In the rows, 128 means zero.
Known rows, with every step that occurs:
V -> K -> A -> R -> B -> U: [127  78  74  95 117  73 144  98 117 173 161  96 132 146 125 137 153 109
 133 119 141 172  95 141 145 123  83 127 161 137 136 102 136 166 178 104
 114 146]
J -> Y -> U: [123 119  99  96 151  85 140 160 116 148 169 120 149 125 137 149 141  62
  69 180  93 106 125 149 117 121 139 128 136  87 114 157 114 101  66 113
 150 138]
K -> A -> R -> B -> U -> Y -> J: [126 113 143 106 120 106 134 122 124 116 160 145 174 113 120 116 157 162
 162 121 172 203  99  97 142  87 156 138 149 166 126 135 151 210 107 154
 118 148]
A -> K: [ 99 137 134  81 157 148 121 111 133 137 131 141 116 155 121 129 114 125
 138 118 145 130 139 137 131 145 138 110 113 109 138 131 136 121 119 137
 121 133]
R -> A -> K: [139 111 145 119 128 118 130 106 133 131 135 134 142 157  98 109 122 132
  95 112 148 172  92 103 118 125  97  85 179 101 103 124 162 147 157 132
 122 177]
M -> G -> E: [157 169  90 155 115 150  85 148 146 104 143 127  70 158 182 213  25 105
 118 127  88  69 163 108 162 161 150 216  64  91 125 138  79  78 126 118
 158 130]
V -> K: [127  98  84 125 124 107 137 106 115 158 130 104 104 187 130 153 112  83
 112 140 108 121 139 155 174 131 101 121 119  84 152 101  85 101 174  91
 130 127]
G -> E: [146 157 114 164 104 141 129 146 159  87  90  96  98 110 167 189  69 116
 128 172 117  88 142 127 171 148 156 191  71 137 140 122 106  65 110 119
  96 113]
R -> A: [156  99 131 156 103 118 136 116 136 104 115 105 132 160 123 109 111 128
  81 117 149 157  90 101 151  96 123 102 173  93  96 112 134 146 166 125
 122 158]
B -> R -> A: [162  92 124 167  89 109 120 137 137 118 109 105 124 107 139 119 132 145
 114  89 150 142  96  80 108 102 118 132 162 176 122 119 149 132 155 113
 110 142]
V -> K -> E -> G -> M: [102 151  91 138 115 115 127 135 132 154 106 117  67 160 150 152 130 127
 105 107  78  66 176 163 125 161 104  94 116 104 134  92  87  34 179  91
 104 109]
A -> R: [ 88 105 124  69 153 152 142  81 151 115 134 133 129 154 120 156 119 131
 123 137 175 130 109 177 174 123 159 129  88 179 119 115 124 148 136 119
 140 120]
P -> R -> A -> K -> V: [130 124 181  79 144 109 123 118 144 182 122 141 164 142  81  88 157  97
  87 119 166 176 113  97 117 114 106  81 117 140 124 107 129 172 186 162
 121 133]
P -> R -> A -> K -> E -> G -> L: [123 159 172 103 147 113 143  88 141 174 109 155 124 140  86 110 153 102
  97 116 168 138 156 114 102 161 114  75 118 143 107 104 132 136 176 127
 104 125]
P -> R -> B -> U -> Y -> J: [165 115 148 112 137 113 166 120 102 118  57 145 149 147 111 117 139  92
 120 139 144 196 161  97 127 125 159 144  74 112 180 123  97 230 139 137
 115 104]
B -> U -> Y -> C: [161 104 143 199  94 174  87 136 108 126 110 118 135 120 145 100  37 107
 176 121 101 192 121 124 177 126 150 190 108 102 144 148 115 153  84 130
 145  93]
A -> K -> E: [ 86 145 146  90 137 139 126 125 138 122 122 138  91 145 141 119 121 181
 131  83 147  95 136 128  98 129 147 128 122 162 118 134 142  83 156 160
 140 127]
Y -> N: [120  90  93  68 111 165 119 157 151 146 103 138 135 215 154 120  84 142
 176 150  81 103 122 122 156 109 173 145 124 122 118 120 130 119 117 129
 173 109]
H -> Y -> U -> B -> R: [141 131  82 178 146 157 113 131 126  74 158  94 151 119 115 103 163 121
 179 105 109  62 103 170 122 147 113  96 136 153 160 146  90 139  84 161
 209 104]
U -> Y -> J: [138 143 183 164 125 153 124 141 108  96 134 182 159 155 107 134  95 135
 151 164 114 167 165 102 176  95 176 142  82  96 165 154  78 140  72 143
 146 133]
R -> A -> K -> V: [132 129 157 111 118 135  98 141 143 147 150 125 160 125 101  93 139 135
  84 103 130 178  78  97 117 102  94  78 194 118 101 117 163 134 177 166
 110 178]
P -> R -> A -> K -> E -> G: [127 136 183  92 149 104 153 106 140 175  99 149 111 162  91  99 149 109
  94  93 169 138 150  99  86 147 122  81 110 137 103  96 133 166 192 131
 123 131]
U -> B -> R -> A -> K -> V: [139 138 150 146 133 162 101 158 109 122 143 170 160  75 101 121 179 145
 152 109 117 133  99 131 117 122 110  73 164 182 164 132 130 121 121 149
 149 135]
G -> E -> K -> A: [118 203 139 174  93 117 130 140 164 119 100 108  87 109 165 163  89 122
 147 163 120  97 179 121 127 136 136 192  91 111 105 125 129  65 133 114
  69 123]
U -> B -> R -> A -> K: [145 123 140 152 140 149 127 130 100 107 131 177 145 101  99 132 165 142
 162 117 133 129 111 136 120 140 112  79 153 168 167 139 130 131 106 122
 158 134]
N -> Y: [144 117 147 160 159 139 127 124 127  97 120  96  86 114 127 106  79 141
 112 192 122  94 134 134 229 150 151 183  95  67 122 124 101  82  84 143
 153  64]
K -> A -> R -> B -> U -> Y: [122 108 146  94 132 127 143 119 124 121 160 125 149 104 130 116 149 161
 151 118 185 185  92 126 138 111 144 124 136 156 120 140 146 215 101 160
 109 142]
J -> Y: [118 128 127  79 147  99 159 161 129 115 142 115 116 118 144 150 134  72
  72 203 133 119 117 153 141 159 172 122 121  87 118 144  96 103  79 134
 116 138]
K -> E -> G -> L: [ 96 192 126 151 116 165 124 131 146 112  99 114  56 119 169 139 118 147
 120  91 128  49 181 145 132 145 183 118 129 137  92 101 109  45 154 124
  91  98]
A -> R -> B -> U: [122  90  88  69 143 146 166  88 130  91  89 111 128 132 132 154 133 131
 109 119 158 171  93 167 137 141 145 141 126 165 132 115 153 211 155 118
 111 132]
P -> R -> A: [150 100 161 114 134  96 153  99 138 147  95 123 142 170  99 101 133  91
  85 130 182 159 122  99 143 108 129  99 100 119 121 102 106 180 177 128
 129 117]
K -> A -> R -> B -> U: [116 101 110  84 123 107 136 113 139 121 147 102 142 113 146 113 158 154
 144  99 191 172  82 120 138  98 150 129 159 164 107 117 162 199 135 147
 105 136]
Z -> K -> E -> G: [ 65 145 137 130 141 148 129 121 113 125 115 121 104 123 166 127 132 158
 125 120 133  54 191 148  87 144 151 130  90  99 122 110 125  51 178 115
  86 126]
R -> B -> U: [162 103  72 124 114 139 156 131 110  74  52  77 101 132 167 126 119 119
 102 102 126 163 117 124 126 131 153 145 154  81 146 114 136 197 154 128
  85 124]
H -> Y -> U -> B -> R -> A: [160 119  89 194 134 141 119 127 126  74 161  93 166 120 100  94 168 124
 159 102 111  85  78 152 111 141  90  81 168 150 143 144 107 153 102 157
 210 127]
A -> R -> B: [102 101 111  48 165 153 175  91 136  87 102 140 141 154 131 171 157 138
  92 135 168 161 107 180 150 146 160 102 115 162 120 123 144 197 152 134
 124 138]
Y -> U -> B -> R -> A -> K: [145 114 104 162 145 133 101 128  91 152 161 174 178 122  97 130 163 126
 149  89  86 109 126 132  94  92  81  97 164 154 156 152 150 124  92  98
 193 133]

Rows:
[133 108 170 100 129 202 132 162 120 140 129 175 144 185 125 126  68 151
 178 179  82 130 142 137 158 136 161 130  76 100 147 164  94 151  53 153
 171 121]
U -> Y -> N
[113 218 142 162  94 158 112 164 171 118  81 104  93  93 162 171  87 111
 114 166  79  94 178 142 129 135 134 189  82 120 118 116 117  48 161 131
  62 118]
G -> E -> K -> V
[ 82  92 109  89 140 109 130  89 107 134 161 111 184  91 143 117 164 154
 150 148 180 155 115 139 106 121 114 140 125 129 140 131 168 146 146 128
  76 147]
Z -> K -> A -> R -> B -> U
[102 194 143 145 105 119 138 119 172 125 114 121 100 106 149 178  98 128
 148 169 134 105 165 143 129 143 131 191  81 152 100 125 140  80 134 108
  78 128]
G -> E -> K -> A -> R
[138 128 148 158 127 143 131 139 104  98 124 174 130  93 110 127 169 178
 158  95 136 105 109 129  98 128 118  90 157 202 152 140 135 106 130 137
 171 130]
U -> B -> R -> A -> K -> E
[ 77 115 132 122 135 110 108 113 112 142 175 112 172 112 156 103 148 147
 154 153 175 114 145 120 129 100 133 127 112  86 136 133 134  86 130 136
  81 135]
Z -> K -> A
[ 98 148 151  83 117 145 154 116 133 159 116 156 126 157 123 108 123 153
 174 139 116 170 156 146  84 128 124 147 132 112  98 143 164 195 134 126
 110 139]
E -> K -> A -> R -> B -> U -> Y -> N
[134  84 110 106 124  93 150 103 101 173 174 118 139 138 110 140 145 117
 141 136 135 185 104 148 146 137  77 121 139 128 148 124 120 185 143 116
 120 153]
V -> K -> A -> R -> B -> U -> Y
[150 127  97 170 149 143 115 120 124  91 174 111 171 117  84  94 175 127
 169 100 109  96  80 154  89 161  73  72 173 156 148 152 124 154  98 163
 210 139]
H -> Y -> U -> B -> R -> A -> K
[149 101 135 139 107 110 116 129 134 139 125 129 132 103 121 118 141 151
 126  86 149 154  98  82  82 126  97 119 166 182 130 128 171 134 149 118
 110 157]
B -> R -> A -> K
[ 75 167 144  88 137 120 159  96 144 132 115 141 115 156 137 123 159 138
 125 119 165 154 164 155 102 116 139 114 138 105  82 124 158 167 173 125
  90 138]
E -> K -> A -> R -> B
[127 183 116 146  94 115 153 121 158 110  83 105  95  89 158 174 103 128
 141 156 124 134 154 134 102 154 120 205 108 143 109 123 160 122 148 107
  58 134]
G -> E -> K -> A -> R -> B -> U
[176 102 131 212 157 123 112 131  94 120 153 135 144  86  93 105 124 145
 126 166  75  90 121 127 182 120  89 161 145 107 136 146 130  89  62 116
 211  77]
N -> Y -> U -> B -> R -> A
[ 89 114 138  85 131 111 117 109 156 141 182 119 145 130 136 116 147 155
 155 114 204 138  94 126 168  83 160 120 130 175  96 118 139 148 120 148
 127 125]
K -> A -> R
[137 203 103 161 113 151  98 133 147 115 122 139  50 169 176 210  23  97
 116 131  72  68 203 123 130 170 134 222  61  64 112 140  88  75 153 100
 141 133]
M -> G -> E -> K
[149 112 110 131 146  84 143 169  95 140 176 154 174  90 110 149 180  75
  85 175  85 116 103 146  93 129 108 100 170 127 131 167 125 111  57 105
 174 150]
J -> Y -> U -> B -> R -> A
[157 115 147 194 160 118 112 133  96 128 161 150 134  77  89  99 135 184
 131 139  76  77 121 123 139 129  79 162 153 147 127 155 151  67  80 135
 224  86]
N -> Y -> U -> B -> R -> A -> K -> E
[142 115 145 132 100 124  91 157 142 152 138 122 147  78 123 106 156 153
 116  79 133 160  86  77  82 107  95 113 178 197 126 123 172 123 164 146
 102 158]
B -> R -> A -> K -> V
[101 196 111 131 145 176  99 148 153 122  84 130  84 134 153 144 121 100
 117 126  95  82 196 161 148 180 160  62  91  47 133  97  92  72  79  91
  52  94]
E -> G -> M
[138 128 147 145 104 116 119 146 139 145 113 131  95  98 132 116 148 167
 124  54 137 120 123  79  50 141 111 113 172 193 106 113 176 117 172 115
 104 155]
B -> R -> A -> K -> E -> G
[164 121 136 189  90 139 112 132 104 104 108 121 124 122 118 108  59 121
 172 133 103 170 138  89 156  90 155 200 104  99 176 133  95 157  87 116
 121 119]
B -> U -> Y -> J
[136 120 111 169 132 127 106 136  95 142 155 171 163 115 109 124 167 162
 146  66  87  86 124 126  74  81  87 108 168 188 141 153 154 100 116 113
 206 128]
Y -> U -> B -> R -> A -> K -> E
[135 115 135  69 164 121 177 115 122 119  56 131 132 169 133 130 163  91
  84 133 173 153 157 131 137 141 167  95  74 108 149 113 100 208 165 146
 113  96]
P -> R -> B
[160 114 140 174 105 167 124 128 103 112 108  95  92 110 131 107  49 121
 156 128 120 146 129 126 151 122 140 182  88  88 168 138  89 165  80 121
 108 112]
B -> U -> Y
[119 102 107  33 133 114 153 187 141 149 138 141 141 161 146 143 119  91
 117 222  79 112 106 142 128 160 174 134 135 107 109 148 119 104  68 134
 158 136]
J -> Y -> N
[149 108 120 176 162 125 108 123 115 129 146 101 118 122 120 104  86 131
 109 168  83  81 142 131 204 113 120 190 110  67 119 137 120  79  70 123
 188  63]
N -> Y -> U
[133 135 129 101 155  97 115 189 101 170 202 167 195  62  96 138 201  81
  85 165  70 130  92 144  72 130  90  84 186 148 133 169 143 101  66 137
 165 163]
J -> Y -> U -> B -> R -> A -> K -> V
[129 148 137 149 103 120 103 151 149 136 105 141 109  80 134 120 157 179
 120  68 121 116 128  92  49 156  96  90 161 189 122 123 170  78 140 115
  83 141]
B -> R -> A -> K -> E -> G -> M
[ 86 180 149 137 113 115 128 117 144 143 119 119  90 159 150  96 125 126
 143 113 151 121 184 126 116  91 145 132 133  65  87 120 129 117 159 122
  86 121]
E -> K -> A
[122 100  96 129 111  75 121 121 121 180 174  98 120 167 137 123 137 102
 138 125 137 131 124 123 169 102 100 114 149  94 133 104 101 107 162 112
 122 133]
V -> K -> A
